What can hang from each mark
Q_557: Q_608 Q_737
Q_962: Q_186 Q_662
Q_608: Q_557 Q_662
Q_662: Q_608 Q_751 Q_962
Q_315: Q_532 Q_803
Q_502: Q_737
Q_803: Q_315
Q_186: Q_962
Q_737: Q_502 Q_532 Q_557
Q_532: Q_315 Q_737

Known rows, with every way that one mark hangs from another
Q_557{Q_608}: [ 17  11 -19 -12  16  23   6 -56  21   8  -5  -2  -5 -33   1   8 -21   6
  22  -2  34   0   3  -3  24   4  -3  22  23  -2 -33   7  14 -12  12  20
 -13   0 -30 -41   4  13   3  -5   3  13 -23  20 -24  19]
Q_662{Q_751 Q_962{Q_186}}: [  1   5   6 -18 -15  10  42 -50  24 -20  -3   0   2 -32 -20 -24  10   6
  24 -30  35  26 -27  28 -16   5 -21   5  10 -28  -9  18 -28 -26  -4  26
  -5  29  14  18  13  10  -5 -13 -16   3  19  -3 -13  -4]
Q_502{Q_737{Q_532{Q_315} Q_557}}: [ 58 -33 -11   0  57 -56 -11 -22  18 -16 -38  42 -18  22 -18  27  35 -26
  17  27  60  39 -23   9   8 -28  -1 -11  13 -40 -70 -24  28  27 -35  -2
 -35   7  35 -14  14  58   2  19  28  -8 -20  10   2  17]
Q_186{Q_962{Q_662{Q_608}}}: [-20  15  15  19 -20   5 -25 -35  -7 -32  21 -43 -45 -26 -19 -13 -22   3
  38 -21  22  48 -11  27 -16  23 -49  45 -16 -12 -36  20  -1 -13 -27   3
 -14  10  -3  10 -40 -13 -23  14  10  26 -11  -8  37  36]
Q_737{Q_502 Q_532{Q_315} Q_557{Q_608}}: [ 42 -43 -61   0  57 -18  24 -29  21 -15 -19   8  13  25  -7  13  28   6
  14  31  44 -11 -13   9  18 -38 -15 -14  30 -13 -62  -2  59  20  -2  -3
 -11 -65  -7 -20  24  60  -1  13  29  -7 -37  18 -14   5]
Q_315{Q_532{Q_737{Q_502 Q_557}} Q_803}: [ 47 -66  20  10  47 -37   4 -72 -13 -27 -42  40  44   1 -13   1  11 -45
  57  51  50   4  10  18  20  -9 -16 -21  54  51 -40 -30   7  32  -1 -31
  70 -42  10 -19  60  15 -49  44  -5 -35 -59   6  21  -8]
Q_662{Q_751}: [  0  15  12   0  -2  31 -18 -64  15  -4  -9  -3  -4 -23 -18  -2 -14 -27
  30  15  57  25  -7  19   7   4  -6  22   5 -31 -25   7 -23 -29  -4  14
   4  16  -6  -1  -1   7 -22   6 -28  -2  14  -4 -16   6]
Q_803{Q_315}: [ 19  37   2 -15  18  -6 -11 -69   6   2 -17  16  -2 -50   1  11 -23   0
  30  -7  73   1  -7   9  23  16 -31   5  23 -17 -33  15  14 -24 -29   1
  -3  10 -11  -3  28  -2   8  -1  21  20  -2  13 -27   3]
Q_737{Q_502 Q_532{Q_315{Q_803}} Q_557}: [ 68 -68 -15  -1  50 -36   4 -31   8 -24 -28  29  23  25   3  12  23 -23
  19  38  45   0   5  26   9 -46 -32 -47  44   6 -54 -21  46  32 -12 -43
  11 -51  29  41  40  70 -21  44  28 -20 -30   2   3  -4]
Q_186{Q_962{Q_662}}: [-21  27   1   7  -3  -6 -11 -40   7 -35  22 -39 -34 -60  -3   6 -21  11
  44 -16  36  33 -17  40  -4  14 -40  25  -9 -12 -44  12  -1   7 -17  -2
 -19  32 -15  23 -21 -17 -19   9  10  11   7 -14  11  31]
Q_502{Q_737{Q_532 Q_557{Q_608{Q_662}}}}: [ 19 -23 -13  15  21 -36  -6 -44  -8  28 -21  56   3  26 -11  -6  10   2
  26  11  35  11 -10  30  -8   0   4  -2  15  13 -40 -20  29  18 -33  28
 -53 -12  22 -89   1  44  22 -21  18 -12   0  19  -3  36]
Q_662{Q_608 Q_751 Q_962}: [-19   9  19   9 -14  30   4 -49 -13  -6 -17 -22 -28 -12 -37 -46 -29 -32
  16 -17  30  41 -18  24 -15  21 -15  16   8 -22 -10  26 -42 -28 -31  21
   0  10  22   8   1   0 -24   3 -21   8  -4  -4  25 -16]
Q_737{Q_502 Q_532{Q_315{Q_803}}}: [ 52 -37 -26   4  21 -10  12 -29  26 -42  -3   4   4  17 -10   9  13 -25
  17  17  32   3  -4  14  20 -38 -38 -23  39 -30 -47 -17  29  27   5 -44
  23 -35  10  35  14  53 -23  35  22 -17 -35  24 -16  14]
Q_315{Q_532{Q_737} Q_803}: [ 37 -24  32  11   6 -18  -6 -63   5 -25  -9  32  23 -34 -14   4  12 -22
  46  33  30  19  28  -1  11  24  -1   3  28  40 -18 -28  -7  21   7 -15
  40   3 -12 -23  22  -4 -32  51 -25 -31 -37  11   9  15]
Q_186{Q_962}: [  9  14  -7  -7  -1   3  -4 -64  29 -39  20 -20 -25 -54  -2  21 -41  -7
  27   2  41  25 -18  28   3   3 -19  17   4 -27 -28  13  -9  -7 -25  24
 -11  23 -11   2   6   4  -9   1   6   1 -19  -5  -6   3]
Q_608{Q_557{Q_737}}: [ 38  23  16  -7  -4  22 -25 -72  53 -58 -32 -11 -13 -35  18  26 -17 -14
  -4  17  43  -9   0  12   5  22 -13  14  13 -27 -12   6  14 -19 -40   7
 -13   7 -11 -22  24 -55  27  21  -5  -7   4 -33  -9  -9]
Q_662{Q_608{Q_557} Q_751 Q_962{Q_186}}: [ 19   0  14  -9 -44  27  30 -59  40 -36  -3  -6 -15  -9  -7 -43 -11  -7
   8 -34   8  25 -12  10 -44  22 -34  18  13 -34  19   8 -18 -40 -41  25
 -23  22  34  -4  -3 -24   7 -12 -11  23  14 -17   8 -24]
Q_532{Q_315{Q_803} Q_737}: [ 72 -16   0  -6  18  -9 -22 -31  14 -45   2  -5  25 -31   6  14  29 -15
  27  29  50   4  33 -17  10 -11 -11 -13   8 -10 -52 -26  -1  -7  17 -23
  20   2  -6  16  18  23 -23  42 -36 -35 -46 -12   1  13]
Q_532{Q_315}: [ 39   4 -16  -4  20  -1 -19 -36  30 -38 -10  -7  -7 -41  10  23  11   0
  14  12  52  18  -6 -15  35  -9 -14   8  13 -39 -55  -9  24  -2  -3  10
   1   6  -8  14   6  22  -5  15  -8   3 -16  -9 -16  30]
Q_662{Q_608 Q_962}: [ -2  12  11  -1  -6   3   8 -46  -3 -23 -33 -25 -31 -14 -13 -27 -38  -3
  13 -26  24  36 -28  -6  -3  19 -24  17  10 -12 -27  14  -7   6 -41  10
   3   6  26  -9  -1 -15 -12   7  23  16 -25   0  10 -11]
Q_557{Q_608{Q_662{Q_962{Q_186}}} Q_737}: [-10   2   1 -30 -20   5  21 -48  12 -20   3  -8  14 -47  12 -28   5  56
  15 -19   4  -4 -21  28  -2  47 -16   8  17  -5  -7  17  15 -30  -2  52
 -26 -20  -8 -44   1   6  25 -42 -12 -24  13 -20  -6  10]
Q_737{Q_532{Q_315{Q_803}} Q_557}: [ 76 -46  -5   5  53 -48   7 -20   3 -12 -19  23  25   6  -2  20  40  -5
   9  31  29  24  17   5 -13 -28 -13 -43  26  26 -43 -16  32  19 -23 -37
  -6 -25  19  37  22  63 -19  39  19 -25   0  -1   7  17]
Q_315{Q_532{Q_737{Q_557}} Q_803}: [ 55 -49  47  17  38 -51   4 -62 -21  -8 -30  37  44 -26  -1  11  24 -24
  44  46  33  28  26 -11   0  11   4 -22  39  65 -21 -33  -5  23  -5 -24
  40 -14  10 -18  54   9 -31  49 -16 -23 -27  -2  29   0]
Q_502{Q_737{Q_532 Q_557{Q_608}}}: [ 42 -18 -13   1  40 -29  13 -47   3  23 -26  51 -16  20 -23   6   7 -15
  23  16  43  28  -4  16  -5 -24  13   5  18  -4 -41  -6  28  12 -18  15
 -41  -3  23 -65  16  40  13  -9  37  -6 -18  37  -1  17]
Q_737{Q_502 Q_532 Q_557{Q_608}}: [ 27 -34 -37  10  45 -13  32 -63  16   8 -36  17   9  35 -10   8  -5  -8
  26  12  33  -2 -14  22  13 -36 -11  -2  44   8 -30   7  53  29  -2   1
  -5 -47   7 -34  27  41   4   5  45   4 -24  28 -20  -7]
Q_962{Q_186 Q_662{Q_608{Q_557} Q_751}}: [ 14  -1  28  22 -49  26  -9 -42  35 -24   3   0 -17  -6  -8 -13  23  -4
  17 -33   6  28   7  14 -47  19 -48  47  10 -32 -11  11   6 -51 -22  -8
 -38  26   9 -17 -46 -33   0  17 -18  37  27 -15  29  28]
Q_962{Q_662{Q_608{Q_557} Q_751}}: [ -8  23  34  29 -35  34 -31 -42   2 -22  -3 -16 -37  -6  -7 -16   1 -21
  12 -18  25  28   6   9 -39  28 -29  45  -6 -16 -29   7   1 -38 -29 -13
 -28   5  -4  -2 -35 -45 -14  24 -24  34  16 -14  32  17]
Q_315{Q_532{Q_737{Q_557{Q_608}}} Q_803}: [ 50 -48  12  12  41 -33  17 -59 -15  15 -10  41  45 -18  -8  -6  15  -7
  52  40  18  10  33  -6  -2  13  12 -14  41  82 -22 -24   8   2  18   3
  32 -33 -19 -52  34  30 -19  31 -10 -18 -29  21  27   5]
Q_662{Q_608{Q_557{Q_737}} Q_962{Q_186}}: [ 40  -4  17 -24 -38  12  19 -68  43 -66 -26 -16 -25 -22   9 -21  -4  10
  -2 -23   3  13 -23  -2 -32  38 -43  16  23 -33  20  24   9 -22 -48  25
 -15  -1  24 -25   7 -59  28  -4  14   2   1 -36  11 -24]
Q_315{Q_532 Q_803}: [ 19 -17  30  17  -1 -15  11 -62   7  -4  -4  15   6 -40 -15   4 -17 -18
  44  12  15  29   6   7  11  15  -8  -9  35  37 -27 -14   8  15   7 -19
  38  -1 -17  -3  27  11 -20  30  -2   4   1  22   2  37]
Q_532{Q_315{Q_803} Q_737{Q_502 Q_557}}: [ 79 -64 -23 -12  54  -9 -18 -42 -11 -44 -28  22  40   5   5  12  25 -29
  43  52  76  -9  20   9  29 -35 -28 -42  37   2 -65 -29  15   8  -4 -36
  32 -46   9  12  53  34 -34  46 -16 -38 -71 -19  11 -20]
Q_737{Q_502 Q_532 Q_557{Q_608{Q_662}}}: [  7 -30 -31  14  33 -20  11 -49  -1   2 -36  36  30  29  -9  -2  -2   9
  18  14  27 -17 -15  35  -3 -12 -22  -6  35  19 -36 -11  55  21 -17  10
 -10 -55   3 -61  17  53  13  -8  27 -11 -13   9 -17  17]
Q_608{Q_557 Q_662{Q_751}}: [  1  23  12   7 -21  20 -29 -68  25 -22  -7  11  12 -32   9  -1 -13 -14
   8  -3  33  -7   0  30 -21  28 -14   5  -5  -8 -14 -23 -12 -32 -36  22
 -23  17 -19 -42   9 -11   4  -5 -47   6  24 -27 -19  15]
Q_557{Q_608{Q_662{Q_751}} Q_737{Q_502}}: [-35  -2   1  -6   1  55 -33 -57  -5  -8   3   0  24 -15 -14 -25 -22 -11
  12  30  46 -26   3  52  21  28 -12  14  34 -25 -19  11   9 -59  19  15
   2 -52 -39 -51  18   9  15 -29 -31 -26  -1   4 -12   9]

Rows
[ 31  -2  41   9 -37  18 -21 -44  42 -58 -13 -16 -30 -14  13   3  24  14
  13 -18   8  20  -3   7 -23  36 -44  46  10 -33  -7  16  29 -34 -22  -5
 -35   1   5 -20 -31 -62  19  27   8  17   6 -37  31  32]	Q_962{Q_186 Q_662{Q_608{Q_557{Q_737}}}}
[-30  24  15  -4  -2  47 -42 -29  -2  -7   1 -10  30 -32 -10 -22  -8   9
   8  26  24 -13   9  43  -7  47   0  20  15  -3  -5  22 -12 -64   9  34
 -16 -16 -43 -56   0   4  13 -21 -48 -20  22 -13  -7  26]	Q_557{Q_608{Q_662{Q_751}} Q_737}
[ 62 -47 -27   0  51  -9 -16 -47  10 -56 -40  18  23  -7   1  17  34 -21
  26  46  92  -6  -2   0  46 -34 -22 -19  21 -28 -70 -15  18  13  -6  -8
  20 -35  13  -7  35  16 -25  43 -19 -36 -63 -28   0 -25]	Q_532{Q_315 Q_737{Q_502 Q_557}}
[-20  18  22  20 -43  36 -29 -40  12 -39  31 -40 -39 -26 -16 -22 -27 -24
  25 -13  14  31   0  43 -60  22 -54  44 -22 -21 -10  16 -18 -47 -41  -7
 -36  21 -13   4 -35 -28 -13  17 -23  29  15 -18  45  11]	Q_186{Q_962{Q_662{Q_608{Q_557} Q_751}}}
[-32   8  25   7  -2  29 -24 -24   7   0   7   1  34   3 -23 -22  22   7
   3  27   9  -5   5  45 -16  37  15  20   7   3  14  22  -2 -48   5  20
 -28 -25 -28 -46 -21  26  17 -14 -25 -27  40   2  -7  29]	Q_557{Q_608{Q_662{Q_751}} Q_737{Q_532}}
[ 43  -6  -2 -13 -35   2  40 -67  42 -49 -14  -3 -25 -20   6 -13 -19  10
   3 -44   7  26 -21 -12 -26  16 -44  14  16 -28  -2   4  20 -12 -43  27
 -21  20  31 -22   5 -33  13  -5  13  24  -9 -18  -1  -7]	Q_662{Q_608{Q_557} Q_962{Q_186}}
[ 67 -19   4 -11  16 -24 -12 -23  12 -26   8  28 -18   4 -21   8  21 -22
  34  15  38  34  -2  10  -4 -35  -6 -21  22 -33 -58 -29  13  21  -7 -27
 -19  16  22   7   5  49  -5  23  14 -13 -29  26 -11  33]	Q_502{Q_737{Q_532{Q_315{Q_803}}}}
[-39   9  29  27 -28  38 -35 -22 -13 -19  31 -38 -28 -16 -39 -30 -28 -12
  45 -10  15  54  -6  42 -37  23 -40  45 -14 -24 -26  34 -33 -45 -14   0
 -18  11  -6  22 -43  -1 -30   9 -22  20  15  -5  42  21]	Q_186{Q_962{Q_662{Q_608 Q_751}}}
[ 51  -8 -21  -9  38 -16  -3 -49  -5  37 -25  38 -19 -13 -16   7 -15  -9
  41  16  57  18 -11  14  17 -16   4   3  21 -13 -61 -13  20  -6 -12  26
 -28  -2   8 -62  35  23  13 -12  26  -1 -29  25  -4   5]	Q_502{Q_737{Q_557{Q_608}}}
[ 15  19  20  34 -23  14 -21 -50  16 -29 -15 -11 -46 -10   5  -2 -10  -7
  11 -26  23  18  -1   2 -15  32 -42  41  -3   0 -36   5  28  -2 -42  -3
 -31  11  -2 -24 -21 -46   1  38   2  40  -6 -17  19  19]	Q_962{Q_662{Q_608{Q_557}}}
[ 47 -37  -3   3  47 -10 -10 -70  -2 -34 -58  15  22  13  -2  24  14 -38
  35  42  79  -5  -5  18  34 -22 -14   4  29   2 -48  -5   9  12 -13  -2
  27 -21  23 -26  47  -7 -38  32  -4 -24 -56 -19  -8 -29]	Q_532{Q_737{Q_502 Q_557}}
[ 81 -58   6  -1  45 -57 -10 -19   0  -5 -20  56  -5  16 -12  20  36 -26
  37  32  52  41   7  20 -17 -40  -3 -42  22 -14 -61 -35  28  22 -34 -30
 -22  -2  36  10  29  65 -14  32  19 -22 -23  13   5  18]	Q_502{Q_737{Q_532{Q_315{Q_803}} Q_557}}
[ 53 -27 -12   7  53 -39   2 -21  21 -28 -33  17   8   5   9  33  46   6
   0  18  39  27 -14  -1  -1 -27  -5 -16  12 -11 -42 -12  33  30 -34  -1
 -21 -20  19  15  15  50  -9  33  20 -12   5  -3   2  16]	Q_737{Q_532{Q_315} Q_557}
[ 32  -3   5  -8   4   7   2 -83  58 -72 -42  -6 -13  15   5  13  -2 -32
  -1  32  35 -22 -16  25   8   4 -28  15  36 -29  -3  10  37  12 -26  -9
   0 -11  11  -8  29 -39  20  26  23 -24  -4 -12 -12 -17]	Q_608{Q_557{Q_737{Q_502 Q_532}}}
[-10   0 -10  13  22   8 -17 -40 -19  38 -12  24  39 -20  -8  -8  -2  10
  18  15  34   4   4  45  -4   7   0  -9   9  28 -31 -11   4 -38 -12  26
 -23 -27 -20 -59   8  41   5 -23 -37  -3  18  -4 -11  21]	Q_737{Q_557{Q_608{Q_662{Q_751}}}}
[-30  24  -4   8 -13  31 -28 -40   0  21  20   7  23 -29  -7 -24 -13   8
  24  -5  24  -4   8  37  -3  29   5  15   0  10 -25   6  -4 -45  11  33
 -19 -15 -35 -60   0  28  10 -28 -37   1  12   4 -25  40]	Q_557{Q_608{Q_662{Q_751}}}
[-10  -9   0  25  28  -5   3 -25 -15  35 -15  37  42  10 -21 -11  26  11
   9  21  16   6  12  36 -37   7  10  -9   2  38 -16   0   8 -18 -16  26
 -34 -29   2 -50  -3  69   1 -15 -18 -13  40   1  -3  25]	Q_737{Q_532 Q_557{Q_608{Q_662{Q_751}}}}
[-28   2  -9 -13 -25  11  30 -47  14   2  21   5  24 -44  -2 -51   2  39
  25 -36   6   5 -14  35 -20  24 -18  -4   6  -4 -14  -3 -10 -46  14  44
 -29  -1  -8 -37 -15  39  16 -52 -38  -5  23   4 -16  14]	Q_557{Q_608{Q_662{Q_751 Q_962{Q_186}}}}
[ -9   1  23  -7 -21  44 -45 -77  16 -56 -13  -9  16  -8   0 -14 -19 -34
   1  31  48 -26 -14  60   3  31 -31  14  27 -25 -10  -5  -2 -42 -31   8
  -1 -21 -21 -46  30 -33   9   4 -41 -24   6 -30 -16  -4]	Q_608{Q_557{Q_737{Q_502}} Q_662{Q_751}}
[-31  20  13  -9   9   3  23 -29   1 -32 -10 -14  12 -10  -1 -36   3  34
  -1 -11  -5  -9 -15  37  -4  49  -4   2   2  17   1  18  10   9 -20  37
 -20 -29  -3 -40   4   8  16 -35   5 -30  12  -6  -4  -1]	Q_557{Q_608{Q_662{Q_962}} Q_737{Q_532}}
[-11  -8  41  27 -35  18 -21 -21   5  -9   0   4 -20  -1 -23 -15  30   7
  34 -24  17  44  -1  13 -23  23 -37  47  10 -31 -16  24  -2 -51   1  -2
 -25  14  12   7 -56  -9 -12  13  -8  31  25  -8  24  45]	Q_962{Q_186 Q_662{Q_608 Q_751}}
[ 43 -16 -21 -11  19   6 -15 -45  25 -69 -16  -5  12 -20   9  22  20 -36
  18  40  77  -6  -4  -8  51 -19 -21  12  22 -52 -63 -12  14   4  13  -5
  28 -16  -2  -7  18   4 -26  39 -24 -29 -68 -17 -19  -7]	Q_532{Q_315 Q_737{Q_502}}
[-23  29   9  -5 -28  16   7 -67  15 -29  -2  -7   3 -44  11 -37 -24 -10
   0 -24  26   4 -23  46 -28  30 -19 -15 -18   1 -14 -15 -24 -21 -49  27
 -21  24   4 -23  21 -26  -4 -11 -45  -4  29 -33  -4 -13]	Q_608{Q_557 Q_662{Q_751 Q_962}}
[ 45 -41   6 -13  22   2 -10 -26  21 -60 -19  -6  14   8  -4  12  18 -28
  13  51  38   2   4  22  19 -12 -28 -18  45 -31 -33   4  27   5   3 -44
  23 -48   2  40  24  35  -9  37  19 -38 -28  -2  -1   8]	Q_557{Q_737{Q_502 Q_532{Q_315{Q_803}}}}
[ 26  18  -2  -2 -21   5  23 -67  30 -36 -26 -27 -34 -25   5 -22 -42  -5
  -1 -35  26  23 -25  -5 -16  27 -27  10   6 -13 -20   1  14   1 -61  19
  -9  13  21 -17  18 -41   4  12  12  19 -20  -7   7 -26]	Q_662{Q_608{Q_557} Q_962}
[ -5  24   0 -10   1  24 -37 -45   7 -11  -8  -7  12 -44  11  -3  -8  24
   8  18  23 -17   6  22  20  53   0  17  14  -5 -15  15  30 -36  -2  45
 -16 -23 -42 -66   5  -2  22 -22 -22 -23  -5  -8 -12  35]	Q_557{Q_608{Q_662} Q_737}
[  5  24  26  -4  30 -27  -3 -67  13 -26 -16  31  27 -52 -13 -11   7 -12
  46  21  66   5  10  -8  22  53 -10  32  19   9 -12  -3   0  -7 -11  10
  30  11 -20 -47  28 -14  -7  19  -9  -2 -27  20  -2   7]	Q_803{Q_315{Q_532{Q_737}}}
